Known rows, with every way that one mark hangs from another:
(zozef (muso (museb gutip)) vove): -2.71 0.31 -2.39 0.31 0.89 -1.68 -2.77 -2.61 -0.87 -2.00 0.02 2.50 2.62
 3.48 -3.49 0.06 -2.87 2.74 -0.57 -1.90 -0.11 -2.78
(gekof (zozef museb)): -3.01 3.71 -0.93 -1.32 0.80 -0.45 -1.34 -0.11 0.60 -2.14 1.65 1.04 0.38
 3.51 -1.55 0.60 -4.33 2.52 0.85 -3.11 0.15 -2.90
(vove muso (zozef museb)): -1.72 2.50 -1.24 -2.20 0.17 0.70 -2.08 -0.45 -1.15 -3.38 0.80 -0.99
 -1.36 3.11 0.22 1.90 -3.07 2.74 -0.92 -2.63 0.66 -3.67
(gekof (zozef (muso (museb (gutip vudi))) vove)): -3.15 0.29 -2.18 -2.22 1.40 -3.80 -2.78 -0.31 -1.20 -3.53 1.74 2.60 3.95
 2.86 -4.31 -1.70 -3.43 1.74 1.16 -4.16 -1.20 -4.36
(retif (gutip (museb muso) vudi)): -1.47 1.87 -1.55 -4.07 1.45 0.68 -2.62 -3.09 -0.61 -3.70 0.62 -0.11 2.27
 -0.19 0.93 -0.51 1.82 2.48 -2.41 -3.92 0.39 -4.26
(vove (zozef museb)): -2.25 3.91 -1.51 -1.74 0.25 1.29 -2.10 -1.01 -1.04 -2.88 1.49 -0.05
 -0.56 2.37 0.07 2.27 -4.73 2.64 -0.49 -2.82 0.99 -3.66
(vove (muso museb) zozef): -0.26 0.35 -0.86 -1.61 1.35 0.89 -0.59 0.26 -1.69 -2.95 -0.64 0.48 0.38
 2.74 -1.03 0.65 -2.98 2.95 -0.83 -2.54 1.57 -2.75
(vudi gutip): -0.96 3.07 -2.24 -0.57 1.27 2.50 -1.29 -2.75 0.43 -1.92 0.38 1.99 1.83
 1.53 0.73 0.94 -1.31 2.60 -0.64 -2.53 0.28 -2.66
(museb (gutip vudi) (muso (zozef vove))): -2.04 1.20 -2.89 -2.78 1.05 -1.48 -3.11 -1.76 -0.55 -3.34 2.76 2.29 5.00
 0.02 -1.01 0.29 -0.93 1.43 0.10 -4.50 -1.09 -3.69
(vudi (gutip (museb (muso zozef)))): -2.45 3.20 -1.86 -2.78 3.41 0.60 -1.67 -1.73 -0.20 -2.15 1.29 -0.06 3.00
 1.77 -0.37 1.98 -0.83 3.29 -1.57 -2.88 0.15 -3.05
(vove zozef): -0.87 2.24 -1.50 -1.64 0.23 3.07 -0.67 -1.00 -1.33 -2.19 1.08 0.99 0.56
 1.49 0.16 2.14 -2.60 2.31 -0.33 -2.97 1.82 -3.38
(museb (gutip vudi) (muso zozef)): -1.50 1.90 -1.54 -2.23 1.86 -0.77 -0.45 -1.28 0.10 -2.84 2.12 2.74 4.02
 -0.64 0.16 0.29 -0.66 1.43 -0.12 -4.74 -1.01 -2.58
(museb gutip (muso (zozef vove))): -2.40 1.39 -2.96 -1.19 0.55 -0.35 -2.66 -2.15 -0.04 -1.54 2.21 2.35 4.76
 1.54 -1.44 1.34 -1.24 2.36 -0.06 -2.97 -0.09 -2.84
(zozef museb muso): -3.74 2.82 -1.21 -0.25 0.86 -1.05 -2.50 -1.59 -0.04 -2.30 0.69 0.87
 -1.54 4.19 -1.87 2.00 -2.86 3.26 -0.40 -2.20 -0.02 -2.13
(gekof (muso (museb (gutip vudi))) (zozef vove)): -2.60 1.15 -2.28 -2.59 1.80 -1.72 -1.10 0.37 -1.13 -3.73 1.01 3.47 6.04
 1.84 -3.56 -2.82 -3.72 0.73 1.46 -3.37 -0.26 -3.86
(retif (gutip (museb (muso zozef)) vudi)): -2.44 1.99 -1.14 -4.68 2.66 0.05 -2.30 -0.60 -1.14 -3.15 1.61 -0.36 2.53
 -0.17 0.20 0.22 0.64 2.51 -2.32 -4.63 -0.32 -3.30
(gekof (zozef (muso (museb gutip)) vove)): -3.41 0.55 -2.20 -0.57 0.85 -2.59 -2.45 -0.77 -0.52 -1.83 1.31 2.65 3.58
 4.22 -4.66 -0.57 -3.67 2.76 1.07 -2.53 -0.25 -3.52
(gutip vudi): -0.75 1.54 -1.03 -1.92 1.39 1.07 -0.80 -1.48 -0.66 -3.47 0.74 1.96 0.89
 0.12 0.13 -0.17 -1.15 1.37 -0.27 -4.05 0.20 -2.96
(retif (gutip museb)): -1.97 2.37 -1.04 -2.11 1.28 2.81 -1.33 -2.45 -0.57 -1.76 -0.04 -0.51
 0.86 1.23 0.73 0.38 0.01 2.91 -3.02 -2.45 1.09 -3.22

Rows:
-2.61 1.40 -2.34 -1.54 0.02 -1.09 -4.24 -1.70 -0.48 -3.48 0.56 -0.31
 -0.31 4.11 -1.35 0.69 -2.37 2.92 -0.92 -2.10 0.07 -3.46
(zozef museb (vove muso))
-0.55 1.97 -1.98 -1.64 0.47 -0.09 -0.65 -3.84 0.58 -3.31 1.18 2.92 3.79
 -0.58 0.91 -0.42 0.49 1.35 -0.27 -4.01 -0.42 -3.55
(museb (gutip vudi) muso)
-1.51 1.52 -0.53 -1.49 3.42 -1.16 0.12 0.37 -0.75 -3.03 0.99 2.64 3.39
 -0.26 -1.27 -1.10 -3.94 1.24 -0.72 -4.46 -1.16 -1.80
(muso (museb (gutip vudi)) zozef)
-2.47 0.92 -2.82 -1.75 0.96 -0.08 -3.50 -0.85 -0.63 -1.82 1.98 1.72 3.04
 2.41 -2.22 1.95 -1.47 3.07 0.39 -2.97 0.54 -2.46
(museb (muso (zozef vove)))
-0.89 -0.41 -2.15 -0.32 0.73 -0.81 -1.99 -2.24 -0.53 -2.83 -0.68 1.63
 3.07 2.83 -1.81 -1.14 -1.91 2.46 -1.31 -1.80 0.05 -2.96
(zozef (vove (muso (museb gutip))))
-2.25 1.82 -0.69 -1.67 3.89 -0.75 1.10 1.28 -1.23 -3.09 0.26 3.55 4.41
 0.28 -1.93 -1.43 -3.65 0.70 -0.09 -3.46 -0.68 -1.13
(gekof (muso (museb (gutip vudi)) zozef))
-2.44 0.10 -2.38 -1.33 1.49 -2.92 -3.35 -2.31 -1.38 -3.90 0.60 2.41 2.90
 1.97 -3.10 -1.11 -2.65 1.88 -0.37 -3.60 -1.16 -3.69
(zozef (muso (museb (gutip vudi))) vove)
-3.06 1.16 -2.61 -5.24 1.96 -0.71 -4.94 -0.97 -1.94 -3.63 2.17 -0.82
 3.51 0.38 -1.07 0.07 0.20 2.57 -2.01 -4.45 -0.32 -4.48
(retif (gutip (museb (muso (zozef vove))) vudi))
-0.60 1.53 -0.85 -0.93 2.17 -0.53 -0.03 -2.09 -0.24 -3.49 -0.15 2.94
 3.05 -0.08 -0.45 -1.68 -2.79 1.23 -0.90 -3.79 -0.65 -2.73
(muso (museb (gutip vudi)))
-3.06 0.74 -0.52 -0.46 2.14 -1.77 -0.60 0.91 -0.35 -1.51 0.42 2.51 0.90
 4.52 -4.18 0.21 -3.38 3.17 1.21 -2.88 0.51 -1.83
(gekof (zozef (muso museb)))
-0.59 -0.70 -2.11 -2.04 1.27 -1.96 -2.45 -1.85 -1.13 -4.51 -0.16 1.56
 3.38 1.32 -1.51 -2.31 -1.71 1.42 -1.05 -3.51 -0.81 -3.89
(zozef (vove (muso (museb (gutip vudi)))))
-1.97 0.98 -1.13 -0.96 1.55 0.05 -1.37 -0.03 -2.00 -2.29 0.20 1.48 -0.13
 3.41 -2.64 1.81 -3.78 3.33 -0.12 -2.45 1.28 -2.51
(vove (zozef (muso museb)))
-1.96 2.03 -0.97 -1.96 2.56 -1.02 1.41 0.70 -0.44 -3.26 0.37 3.85 5.08
 1.11 -2.40 -2.69 -3.33 0.65 1.32 -3.54 -0.20 -2.67
(gekof (muso (museb (gutip vudi))) zozef)
-3.17 1.32 -2.23 -0.58 2.55 -0.22 -1.06 0.47 -1.34 -1.79 0.39 3.09 5.27
 2.44 -3.59 -0.31 -4.40 1.79 -0.01 -1.83 0.23 -1.31
(gekof (muso (museb gutip) (zozef vove)))
-3.99 2.81 -2.21 -1.63 1.24 -0.88 -4.28 0.16 -0.99 -2.51 2.19 0.17 0.87
 3.35 -2.30 1.81 -5.14 2.77 -0.36 -2.96 -0.29 -2.51
(muso (zozef museb vove))
